What can hang from each mark
notu: nuzos
numife: fanu tozo
nudud: tozo
lotalom: tozo
zifi: numife
tozo: lotalom nudud numife nuzos
nuzos: notu
fanu: numife

Known rows, with every way that one mark hangs from another
lotalom{tozo{nuzos}}: [ 10.4  -0.1   5.7  16.0  28.7 -27.3  -3.2  -2.9 -17.3  15.9 -10.6  15.8
  21.0  10.9   0.0  17.2  -9.4  -1.2]
notu{nuzos}: [ -6.2 -11.7   9.5  12.8 -12.0  15.1   8.3 -22.3  -4.9 -18.9   0.8   5.1
  20.4   8.2  -6.0  -6.0 -20.7  -2.6]
fanu{numife{tozo{lotalom nudud nuzos}}}: [ 15.8  26.5  -9.3  35.6 -20.6 -13.4 -13.5 -38.8  -9.3 -22.2   4.5  45.3
  17.3  27.2  52.9 -22.2 -13.9 -14.1]
numife{fanu tozo{lotalom nudud nuzos}}: [ 31.2  34.4 -10.9  38.3 -20.3 -43.9 -27.6 -32.4 -12.0   9.8   2.1  47.4
  22.1   7.3  14.0 -14.2 -14.4 -19.7]
nudud{tozo{lotalom numife{fanu}}}: [ 15.7  34.2 -43.2  -9.6 -47.5 -50.5  -3.8 -15.5 -17.0  10.0  34.5  20.9
   8.0   8.7   6.3 -15.0  -8.7  -3.9]
tozo{nudud numife{fanu} nuzos{notu}}: [ 66.4  67.7 -18.5  22.6  -3.5 -65.8 -24.0 -60.4  -3.8  44.1 -24.7  27.0
  48.1  19.8  11.5  -7.8  22.2 -17.3]
tozo{lotalom numife}: [-10.1  20.0 -17.2  -5.8 -21.3 -41.3 -16.6 -29.7  -9.0  -8.8  17.9  39.1
 -10.1  10.6  10.2   1.1   1.9 -14.2]
fanu{numife{tozo{nudud}}}: [ 19.0  17.8  -1.7  20.7 -25.0   1.2 -10.8 -14.0  -6.5 -25.0  -5.6  -7.4
   6.9  11.9  18.0 -30.0 -28.7 -38.6]
zifi{numife{tozo}}: [-14.5  11.7  17.1  25.6  -1.9 -22.1 -10.0  15.9 -13.1   7.8 -23.1 -10.8
  -6.6  12.5  24.6  -6.0 -37.5   6.4]
zifi{numife{tozo{nudud}}}: [  9.3  19.7  16.4  27.6   2.7 -32.3 -17.5  -9.1  -6.9  -1.0 -36.9  -6.8
 -18.4  14.5   7.1 -20.6 -37.4 -10.2]
fanu{numife{tozo}}: [ -5.0  10.7  -3.8  17.2 -29.5   9.0  -1.4  10.9 -12.2 -14.4   6.1  -9.9
  16.9   8.0  34.2 -17.9 -28.1 -24.3]
tozo{numife nuzos}: [  6.3  28.3  -5.4  13.6  -1.8 -43.1  -9.4 -27.1 -17.7  15.9   6.6  29.7
  35.8  29.3  26.4  -2.3   9.8 -13.5]
lotalom{tozo{nuzos{notu}}}: [ 27.3  17.1  -0.1  11.8  28.2 -35.7  -7.0 -15.4  -8.9  37.3 -29.0  11.0
  26.5   9.3  13.1  34.7  -1.9  27.6]
numife{tozo{nuzos{notu}}}: [ 14.2  31.0   1.1  27.2  -9.3 -22.6 -12.2  -6.7 -11.4  32.5 -19.9  15.5
  32.5  14.0  43.0  24.1 -17.3  29.2]
nudud{tozo{lotalom nuzos}}: [  5.8  10.5 -25.6   2.5 -16.6 -17.2  13.4 -11.2  -8.0   2.8  25.0  36.2
   9.4  23.5  38.6   5.3  -2.2  56.1]
numife{fanu tozo{nudud}}: [ 33.4  26.6  -3.8  28.2 -19.3 -30.2 -26.2  -7.8 -12.0   7.0  -5.8  -0.7
  11.0  -9.6 -20.2 -22.1 -28.7 -39.0]
nudud{tozo{lotalom}}: [ -3.0   4.0 -27.6 -13.5 -28.7  -7.3  12.8  -0.8  -3.0  -8.3  24.7  15.0
 -18.3   7.9  15.3   1.5 -12.9  45.4]
nudud{tozo}: [  6.7   1.4 -16.4 -10.6 -18.0   0.0  16.3  15.1  -8.1   2.3  12.8 -13.5
  -2.0   9.5   4.4  -5.0 -15.6  30.5]
lotalom{tozo}: [  2.7  -6.6   1.8   1.3  16.2 -21.8  -5.2   8.5 -11.5   6.7  -9.6  -5.7
  -2.6  -6.7 -24.6  12.7 -18.1 -13.9]

Rows
[ 32.9  28.7  -0.7  22.2  21.3 -73.6 -22.7 -45.7 -22.0   9.5 -17.3  27.4
  21.6  24.5 -15.3  -3.4  -7.1 -40.0]	lotalom{tozo{nudud numife nuzos}}
[ 51.0  60.6 -35.3   6.0 -26.8 -59.3  -1.8 -19.9 -17.9  57.3   2.5   7.5
  56.2  27.0  34.7   0.5   6.5  25.5]	nudud{tozo{numife{fanu} nuzos{notu}}}
[ 27.0  20.3  -2.7   5.3  10.6 -62.0 -25.9 -36.2 -18.8  -2.2 -18.4   7.2
  -5.3   7.6 -42.5  -6.8 -17.5 -51.5]	lotalom{tozo{nudud numife}}
[ 13.1  24.9 -16.4   9.4   0.8 -22.1  -6.4 -35.3   8.0  20.9 -11.6  47.8
  15.8  13.5  47.3  29.2  19.5  53.5]	tozo{lotalom nuzos{notu}}
[ 12.7  33.5   9.2  45.4  -2.2 -42.9 -10.5   7.6 -19.9  39.1 -22.8   6.6
  41.8  19.5  43.0 -13.3 -21.3  -3.7]	zifi{numife{fanu tozo{nuzos}}}
[ 11.2  22.2  -2.4  34.4  -7.9 -32.3 -23.5 -36.3 -10.1  -9.1  -2.2  52.6
   2.1  15.4  22.6  -1.6 -20.8   1.8]	numife{tozo{lotalom nudud nuzos}}
[ 23.3  26.2 -11.7   3.7  -2.3 -63.2 -20.1  -8.1 -24.6  21.0   3.5  -1.0
  24.0  -2.9 -30.9  -6.4 -13.0 -57.8]	lotalom{tozo{numife{fanu}}}
[ 54.6  41.2  -9.3  26.1  15.8 -81.9 -26.8 -45.2 -25.3  26.4 -14.2  23.2
  42.2  14.1 -23.4 -14.9  -3.4 -62.6]	lotalom{tozo{nudud numife{fanu} nuzos}}
[ 20.9  28.7 -31.8  -2.7 -17.2 -20.9  10.4 -19.2  -0.1  25.6   2.3  32.5
  12.4  23.4  48.8  24.4   2.7  82.3]	nudud{tozo{lotalom nuzos{notu}}}
[ 17.9  17.9  -9.1  18.0   9.2 -23.9  -7.4 -51.2   3.1  -8.6  -5.4  55.4
   3.6  19.4  19.1  -2.3  13.8  10.5]	tozo{lotalom nudud nuzos}
[ 26.0  44.4 -39.0   8.2 -36.6 -59.3  -3.0 -23.1 -21.5  24.1  34.8  41.4
  35.4  28.2  30.8 -14.2   2.4  12.4]	nudud{tozo{lotalom numife{fanu} nuzos}}
[ 39.6  49.8 -23.4  24.3 -14.8 -67.0 -28.6 -65.0  -9.0  12.6   6.9  59.1
  30.3  21.9  11.3 -19.0  18.0 -33.5]	tozo{lotalom nudud numife{fanu} nuzos}
[ 34.4  52.1 -19.9  13.8  -4.2 -61.7 -25.4 -77.7  -2.8  16.5 -17.1  59.6
  13.0  28.1  31.4   7.7  18.5  15.0]	tozo{lotalom nudud numife nuzos{notu}}
[  3.1  20.0   0.6  32.4 -17.5   2.1   0.2  -0.9 -17.9  -3.3   6.2   9.1
  41.8  24.9  57.5 -13.6 -18.5 -14.3]	fanu{numife{tozo{nuzos}}}
[ 14.3  28.1  21.5  43.3  13.9 -40.7 -13.2 -18.5 -13.0  13.3 -38.8  15.1
  11.4  31.2  32.7 -16.6 -27.0   4.8]	zifi{numife{tozo{nudud nuzos}}}
[ 22.1  46.6 -36.5  -3.1 -30.2 -53.1  -1.8 -37.9 -12.8  26.7  12.1  39.9
  21.2  35.3  50.9  16.1   1.6  56.5]	nudud{tozo{lotalom numife nuzos{notu}}}
[ 29.3  33.2   8.5  35.1  -2.0 -41.9 -17.5  -6.1 -10.2  18.8 -35.7  -9.8
   2.4   4.7   0.4 -30.9 -31.8 -28.8]	zifi{numife{fanu tozo{nudud}}}
[ 45.4  59.7 -17.8  15.3  -8.7 -58.1 -17.7 -34.1  -9.7  56.8  -8.8  21.5
  59.8  16.1  31.6   4.7  20.7  -5.2]	tozo{numife{fanu} nuzos{notu}}
[ 17.7  35.6 -15.3  17.1  -3.8 -57.8 -22.4 -66.1  -8.8  -6.9   2.9  62.5
   9.2  29.6  18.4  -9.1  14.1 -15.0]	tozo{lotalom nudud numife nuzos}
